Each row was made from one small tree. Brackets hold a mark, then the marks that hang from it, in the order of their numbers. Every link used is in the known rows. Write each row's tree.
Known rows:
[K_520 K_793]: [ 1.38  2.71 -1.37 -0.66 -0.37 -0.87 -1.05  1.39 -0.08 -2.31  0.89 -0.85
  2.42  1.73  1.88 -4.54  0.23 -0.65]
[K_520 [K_793 K_423 K_800 [K_977 K_553]]]: [-1.43  0.39 -1.40 -3.42 -1.69  0.43 -3.25  0.49  0.30  1.03  2.58 -3.85
 -1.71  0.46  0.84 -4.10  1.55  1.21]
[K_553 [K_423 K_793] K_977]: [ 1.23  0.11  0.31 -1.74 -0.54  1.05  0.82 -0.08  1.93 -0.95 -2.22 -2.91
  0.98  2.39  0.45 -4.46  1.65 -2.06]
[K_793 K_423 K_800]: [-2.20 -0.28 -0.02 -0.94 -0.29  4.12 -2.05 -0.70  1.85  0.46 -0.31 -1.95
 -0.34 -2.89 -0.48 -2.98 -0.27  0.25]
[K_793 K_800 K_977]: [-2.62 -2.14 -1.90 -0.68 -0.32  1.32 -4.19 -0.54  1.13  2.34  1.96 -2.47
 -0.06 -0.57  0.56 -3.85 -2.05  1.90]
[K_793 K_423 K_520 K_800 [K_977 K_553]]: [-4.83 -2.09 -1.55 -0.10 -2.53  2.19 -5.70 -1.58  1.53  3.21  1.21 -2.46
 -3.64 -2.02  0.05 -0.90  0.31  2.71]
[K_520 [K_793 K_423 K_800]]: [-0.87  2.14 -1.17 -2.09 -0.12  1.34 -1.49  0.11  0.84 -1.16  0.92 -2.36
  0.73 -0.79  0.67 -3.94  1.03  0.38]
[K_423 [K_553 [K_800 [K_793 K_977]]]]: [-1.28  1.62  1.01 -0.27  0.22  1.07 -0.55  0.48 -2.72  0.59 -2.21  1.17
  0.05  1.58  2.54 -1.59 -1.08  2.23]
[K_977 K_553]: [ 0.37  0.09  0.90 -0.31 -1.78  0.19 -1.79  1.70  1.14 -0.39  0.41 -0.77
 -0.57  2.19  2.23 -2.56 -0.64 -0.41]
[K_977 [K_553 K_800]]: [ 1.78  0.89  1.12 -0.50 -0.47  0.24 -0.15  2.90 -0.91  0.35 -1.35 -1.40
  0.46  0.67  2.13 -1.35 -0.42  0.72]
[K_977 [K_553 [K_423 [K_793 K_520]]]]: [-1.34  0.80  1.11 -0.45 -0.76  1.31 -0.79  1.11  0.29 -1.40  0.01 -1.76
 -0.59  2.64  0.28 -2.14  0.83 -0.24]
[K_423 [K_553 K_977]]: [ 0.15  0.59  0.17  0.22 -1.37  0.39 -1.09 -1.75  2.05  0.02 -1.10  2.09
 -2.18  2.45  2.89 -2.34  0.15 -1.92]
[K_553 K_423]: [ 0.90  0.50  1.62 -0.35 -0.55  0.71 -0.26  0.35  0.65 -1.42 -0.03 -2.81
  1.52  0.80 -0.28 -3.18 -0.67 -0.48]
[K_977 [K_553 K_423 [K_800 [K_793 K_520]]]]: [ 0.09  1.77  2.85 -0.90 -0.65 -1.00  0.37  1.75 -2.02 -0.15 -2.61 -2.67
  0.82  1.71  2.31 -0.15 -0.41  3.07]
[K_977 [K_553 K_423 [K_800 K_793]]]: [ 0.99  1.34  3.41 -2.28 -0.60 -0.53  1.12  2.48 -2.07 -0.33 -2.32 -3.40
  1.06  2.06  2.14 -1.11 -0.47  2.40]
[K_423 [K_553 K_800 K_977]]: [ 1.48  1.30  0.39  0.01 -0.01  0.15  0.53 -0.57  0.22  0.74 -2.94  1.77
 -1.22  1.13  2.89 -1.01  0.58 -0.49]
[K_520 [K_793 [K_423 K_553] K_800]]: [-1.95  2.63 -0.73 -2.06  0.05  1.89 -1.23 -1.00  0.55 -1.39  1.35 -0.71
 -1.31  0.00  0.76 -3.19  1.55 -0.17]

Write each row's tree:
[-0.36  1.30  1.53 -0.49 -0.06 -0.79 -0.09  0.91 -3.48  0.74 -3.10 -3.45
  2.90  0.03  0.86 -0.99 -1.02  4.43]	[K_553 K_423 [K_800 [K_793 K_520 K_977]]]
[ 1.09  2.05  1.29 -1.25  2.47  2.66  2.36  2.85 -2.46 -1.25 -3.03 -2.91
  3.07 -0.08 -1.45 -2.72  1.02  0.20]	[K_553 [K_423 K_793] K_800]
[ 2.04  0.93  2.90 -1.50 -0.37 -0.28  0.77  2.41 -1.10 -0.11 -1.08 -3.35
  0.06  1.13  0.80 -0.94  0.24  0.83]	[K_977 [K_553 K_423 K_800]]
[ 0.65  0.94 -1.54 -1.93 -1.94 -1.94 -2.88  1.67 -0.39  0.10  2.58 -2.37
  0.13  2.95  2.18 -4.54  0.67  0.37]	[K_520 [K_793 [K_977 K_553]]]
[-1.50  2.29 -1.75  1.47  1.40  2.37  0.18 -0.44 -0.90 -0.34 -4.18  3.29
 -0.51  1.43  1.85 -0.71  2.23 -0.69]	[K_423 [K_553 K_800 K_977] [K_793 K_520]]
[ 2.00  1.38  1.75 -0.91 -0.51 -2.19  1.61 -0.35 -0.87  0.80 -5.67 -3.22
  2.75  0.71  3.05 -0.72  0.04  2.92]	[K_553 K_423 [K_800 [K_793 K_520]] K_977]
[-4.57  1.13 -2.54  1.20  1.41  3.18 -1.88 -2.61  1.67 -0.07 -1.31  3.07
 -2.30  1.90  1.80 -1.65  1.44 -0.82]	[K_423 [K_553 K_977] [K_793 K_520 K_800]]
[-4.37  0.93 -2.88  1.79  1.84  3.84 -2.39  0.14  0.55 -1.03 -0.76  0.75
  1.58 -0.12  0.11 -2.93 -0.13  0.41]	[K_423 [K_793 K_520 K_800]]
[ 4.16  0.49  1.70 -1.75 -0.15 -1.40  1.95  0.53  0.15  0.86 -3.81 -3.73
  1.65 -0.06  1.25 -1.67  0.89  0.28]	[K_553 K_423 K_800 K_977]
[-3.84  0.17 -1.45  1.45 -0.52  3.36 -3.43 -2.11  1.97  0.49 -0.84 -0.56
 -0.72 -3.57 -0.09 -0.89 -0.27  1.49]	[K_793 K_423 K_520 K_800]
[-2.36  1.31 -1.16 -0.33  1.69  3.91 -0.42  1.74 -2.92  0.38 -1.40  1.56
 -0.69  1.39 -0.30 -3.08  1.24 -0.13]	[K_423 [K_553 K_800] [K_793 K_977]]
[-2.29 -0.85 -0.10 -0.79 -2.60  3.28 -3.15 -1.07  0.27  1.54  0.39 -0.36
 -3.23 -0.37 -0.59 -3.40  0.76 -0.58]	[K_793 [K_423 K_553] K_977]
[-2.57  0.31 -2.21  0.79 -0.03  2.05 -2.48  2.29 -1.82  0.70 -1.13 -0.13
  0.42  1.07  0.32 -2.54  0.95  0.99]	[K_423 [K_793 K_520 [K_977 [K_553 K_800]]]]
[ 1.09  1.34 -0.60 -3.07 -2.03 -0.41 -1.73  2.21 -1.52  0.78  0.60 -3.42
 -0.49  0.44  0.85 -3.80  2.08  0.80]	[K_520 [K_793 K_423 [K_977 [K_553 K_800]]]]
[-3.06  0.97 -0.39  0.35  1.63  3.00 -0.89 -0.40  0.40 -1.52 -0.23 -1.92
  1.15  0.21 -1.25 -2.54  0.29  0.45]	[K_553 [K_423 [K_793 K_520 K_800]]]
[-1.86 -0.45  0.56 -1.49 -2.74 -0.35 -2.81  1.31 -1.03  0.84 -0.57 -1.80
  0.98  3.21  3.38 -4.02 -2.12  2.72]	[K_800 [K_793 [K_977 K_553]]]
[-1.04  0.44 -1.98 -2.65 -0.97 -1.14 -3.54  0.66  0.20  0.80  3.33 -3.06
 -0.46  2.18  2.00 -4.10  0.05  1.71]	[K_520 [K_793 K_800 [K_977 K_553]]]
